Each row was made from one small tree. Brackets hold a mark, then the marks that hang from it, in the order of their numbers. Every link used is in the known rows. Write each row's tree.
Known rows
[K_316 [K_618 K_407]]: [ 0.30 -0.29  0.11 -0.07  0.04  0.27 -0.07  0.19  0.02  0.05 -0.25  0.23
 -0.24  0.12 -0.06 -0.23 -0.09  0.08]
[K_131 [K_56 [K_329 [K_407 K_618]]]]: [ 0.16 -0.29  0.00 -0.14  0.06 -0.13 -0.20 -0.15 -0.04  0.16 -0.15  0.16
  0.10  0.14 -0.39 -0.06 -0.04 -0.04]
[K_56 K_131 [K_329 [K_407 K_638]]]: [-0.04  0.04  0.27  0.22  0.03 -0.34 -0.01 -0.13  0.34 -0.05  0.18 -0.30
  0.14  0.02 -0.45 -0.03 -0.01  0.14]
[K_618 [K_407 K_638] K_866]: [ 0.15  0.05  0.19 -0.20  0.09  0.19  0.06  0.23  0.03 -0.01 -0.04 -0.20
 -0.28  0.38  0.00 -0.17 -0.18  0.12]
[K_329 [K_56 K_131] [K_407 [K_618 K_866] K_638]]: [ 0.11  0.13  0.46 -0.33 -0.24 -0.18 -0.10 -0.35  0.21  0.10  0.13 -0.18
  0.09  0.61 -0.11  0.05  0.17  0.00]
[K_316 [K_618 [K_407 K_329 K_638]]]: [ 0.37 -0.04  0.15 -0.24 -0.11  0.28  0.04  0.06  0.02  0.04 -0.09 -0.23
 -0.06  0.07 -0.16 -0.32 -0.11 -0.05]
[K_316 K_618]: [ 0.27 -0.36  0.14  0.13 -0.14  0.39 -0.01 -0.01  0.08  0.07  0.00  0.24
 -0.12  0.00 -0.09 -0.32 -0.07  0.13]
[K_316 [K_618 [K_407 K_638]] K_866]: [ 0.36 -0.24  0.12 -0.17  0.10  0.42  0.05  0.16  0.01  0.19 -0.21  0.05
 -0.15  0.03  0.00 -0.08 -0.02 -0.10]
[K_131 [K_56 [K_329 [K_407 [K_618 K_866] K_638]]]]: [ 0.23 -0.12  0.04 -0.30 -0.04 -0.03 -0.03 -0.12 -0.08  0.23 -0.11 -0.08
  0.16  0.33 -0.36 -0.05 -0.03 -0.13]
[K_329 K_56 [K_407 K_618 K_638]]: [ 0.10  0.02  0.33 -0.46 -0.20  0.10 -0.21 -0.31  0.23  0.05 -0.03 -0.03
  0.00  0.35 -0.18  0.01  0.07  0.23]
[K_407 K_329 K_638]: [ 0.12  0.09  0.21  0.05 -0.19  0.20  0.04 -0.20  0.16 -0.10  0.40 -0.48
  0.00 -0.08 -0.20 -0.39 -0.22  0.13]
[K_407 [K_329 [K_56 K_131]] [K_618 K_866] K_638]: [ 0.13  0.29  0.42 -0.33 -0.39 -0.17 -0.03 -0.42  0.04  0.14  0.37 -0.44
  0.23  0.53 -0.05 -0.24 -0.08 -0.30]
[K_329 [K_56 K_131] [K_407 K_618 K_638]]: [ 0.01  0.10  0.44 -0.21 -0.19 -0.22 -0.24 -0.39  0.29  0.02  0.16 -0.11
  0.10  0.37 -0.24  0.02  0.10  0.09]
[K_618 K_407 K_866]: [ 0.16 -0.13  0.17 -0.15  0.17  0.11  0.01  0.23 -0.02 -0.02 -0.12  0.02
 -0.35  0.40  0.10 -0.14 -0.15  0.11]
[K_131 [K_56 [K_329 K_407]]]: [ 0.18 -0.32 -0.06  0.08  0.18 -0.16 -0.15 -0.16 -0.01  0.02 -0.08  0.15
 -0.01  0.05 -0.40  0.03 -0.02  0.15]
[K_407 K_329]: [ 0.14 -0.11  0.20  0.12 -0.11  0.11 -0.02 -0.19  0.10 -0.11  0.31 -0.23
 -0.08 -0.04 -0.10 -0.35 -0.19  0.13]
[K_407 K_618 K_638]: [ 0.00  0.01  0.25 -0.12 -0.25  0.34 -0.12 -0.04  0.16  0.10  0.20 -0.16
  0.01  0.09 -0.18 -0.42 -0.26  0.03]
[K_56 K_131 [K_329 [K_407 [K_618 K_866]]]]: [ 0.03 -0.05  0.36 -0.08 -0.05 -0.34  0.03 -0.07  0.20  0.15 -0.01 -0.15
  0.19  0.36 -0.25 -0.04  0.07 -0.17]

Which tree is each row?
[ 0.25  0.20  0.22 -0.47  0.00 -0.03  0.02 -0.10 -0.05 -0.03  0.00 -0.34
 -0.14  0.52  0.05 -0.03 -0.11  0.01] | [K_618 [K_407 [K_329 K_56] K_638] K_866]
[ 0.17 -0.18 -0.04  0.03  0.11 -0.09 -0.11 -0.18  0.03  0.04 -0.01 -0.03
  0.05  0.03 -0.47  0.00 -0.06  0.15] | [K_131 [K_56 [K_329 [K_407 K_638]]]]
[ 0.08  0.05  0.24 -0.08  0.12 -0.42 -0.24 -0.22  0.05 -0.16  0.13 -0.12
 -0.14  0.29 -0.05 -0.04 -0.12  0.02] | [K_618 [K_407 [K_329 [K_56 K_131]]]]
[ 0.25 -0.02  0.20 -0.25  0.08  0.03  0.08  0.10 -0.06 -0.04 -0.03 -0.27
 -0.22  0.38  0.07 -0.19 -0.13 -0.04] | [K_618 [K_407 K_329] K_866]
[ 0.45 -0.10  0.14 -0.43  0.02  0.22  0.02 -0.13 -0.07  0.18 -0.17 -0.06
 -0.03  0.16  0.04  0.04  0.05 -0.17] | [K_316 [K_618 [K_407 [K_329 K_56] K_638]] K_866]
[ 0.06  0.00  0.28  0.17 -0.11 -0.35 -0.19 -0.49  0.11 -0.14  0.42 -0.12
  0.01  0.17 -0.08 -0.12 -0.09  0.06] | [K_407 [K_329 [K_56 K_131]]]
[ 0.20  0.16  0.32 -0.38 -0.39  0.29  0.13 -0.13  0.03  0.16  0.27 -0.54
  0.15  0.31 -0.07 -0.47 -0.17 -0.25] | [K_407 K_329 [K_618 K_866] K_638]
[ 0.11 -0.15  0.32 -0.40 -0.12  0.02 -0.25 -0.30  0.18  0.03 -0.11  0.19
 -0.07  0.38 -0.09  0.06  0.10  0.23] | [K_329 K_56 [K_407 K_618]]
[ 0.18  0.27  0.30 -0.27  0.00 -0.30 -0.01 -0.17  0.00 -0.05  0.16 -0.41
 -0.07  0.54  0.01 -0.04 -0.08 -0.10] | [K_618 [K_407 [K_329 [K_56 K_131]] K_638] K_866]
[ 0.12  0.03  0.26 -0.40 -0.13  0.10  0.11  0.00  0.18  0.19 -0.16 -0.27
  0.15  0.30 -0.29 -0.09  0.00 -0.01] | [K_56 [K_329 [K_407 [K_618 K_866] K_638]]]
[-0.02 -0.11  0.26  0.28  0.11 -0.41 -0.05 -0.13  0.31 -0.06  0.11 -0.11
  0.07  0.05 -0.36  0.02  0.03  0.14] | [K_56 K_131 [K_329 K_407]]
[ 0.20  0.08  0.29 -0.22  0.08 -0.38 -0.05 -0.16 -0.05 -0.06  0.08 -0.18
 -0.14  0.58  0.11  0.00 -0.04 -0.10] | [K_618 [K_407 [K_329 [K_56 K_131]]] K_866]
[ 0.09 -0.04  0.33 -0.25 -0.20  0.30 -0.06 -0.08  0.28  0.05  0.05 -0.23
  0.00  0.14 -0.26 -0.24  0.00  0.17] | [K_329 [K_407 K_618 K_638]]
[ 0.47 -0.30  0.12 -0.22  0.10  0.28  0.07  0.06 -0.08  0.17 -0.20 -0.01
 -0.11  0.03  0.07 -0.11  0.03 -0.23] | [K_316 [K_618 [K_407 K_329]] K_866]
[ 0.03  0.06  0.36  0.06 -0.05 -0.27 -0.18 -0.42  0.32 -0.14  0.25 -0.11
 -0.04  0.26 -0.24  0.13  0.12  0.33] | [K_329 [K_56 K_131] [K_407 K_638]]
[ 0.02  0.12  0.37 -0.12 -0.13 -0.26  0.07 -0.09  0.25  0.16  0.07 -0.36
  0.26  0.33 -0.34 -0.08  0.03 -0.16] | [K_56 K_131 [K_329 [K_407 [K_618 K_866] K_638]]]
[ 0.21  0.02  0.31 -0.48 -0.30  0.04 -0.06 -0.35 -0.06  0.13  0.11 -0.11
  0.09  0.53  0.10 -0.19 -0.07 -0.19] | [K_407 [K_329 K_56] [K_618 K_866]]
[ 0.05 -0.13  0.35  0.11  0.02 -0.35 -0.23 -0.41  0.27 -0.16  0.18  0.12
 -0.12  0.29 -0.15  0.16  0.16  0.33] | [K_329 [K_56 K_131] K_407]
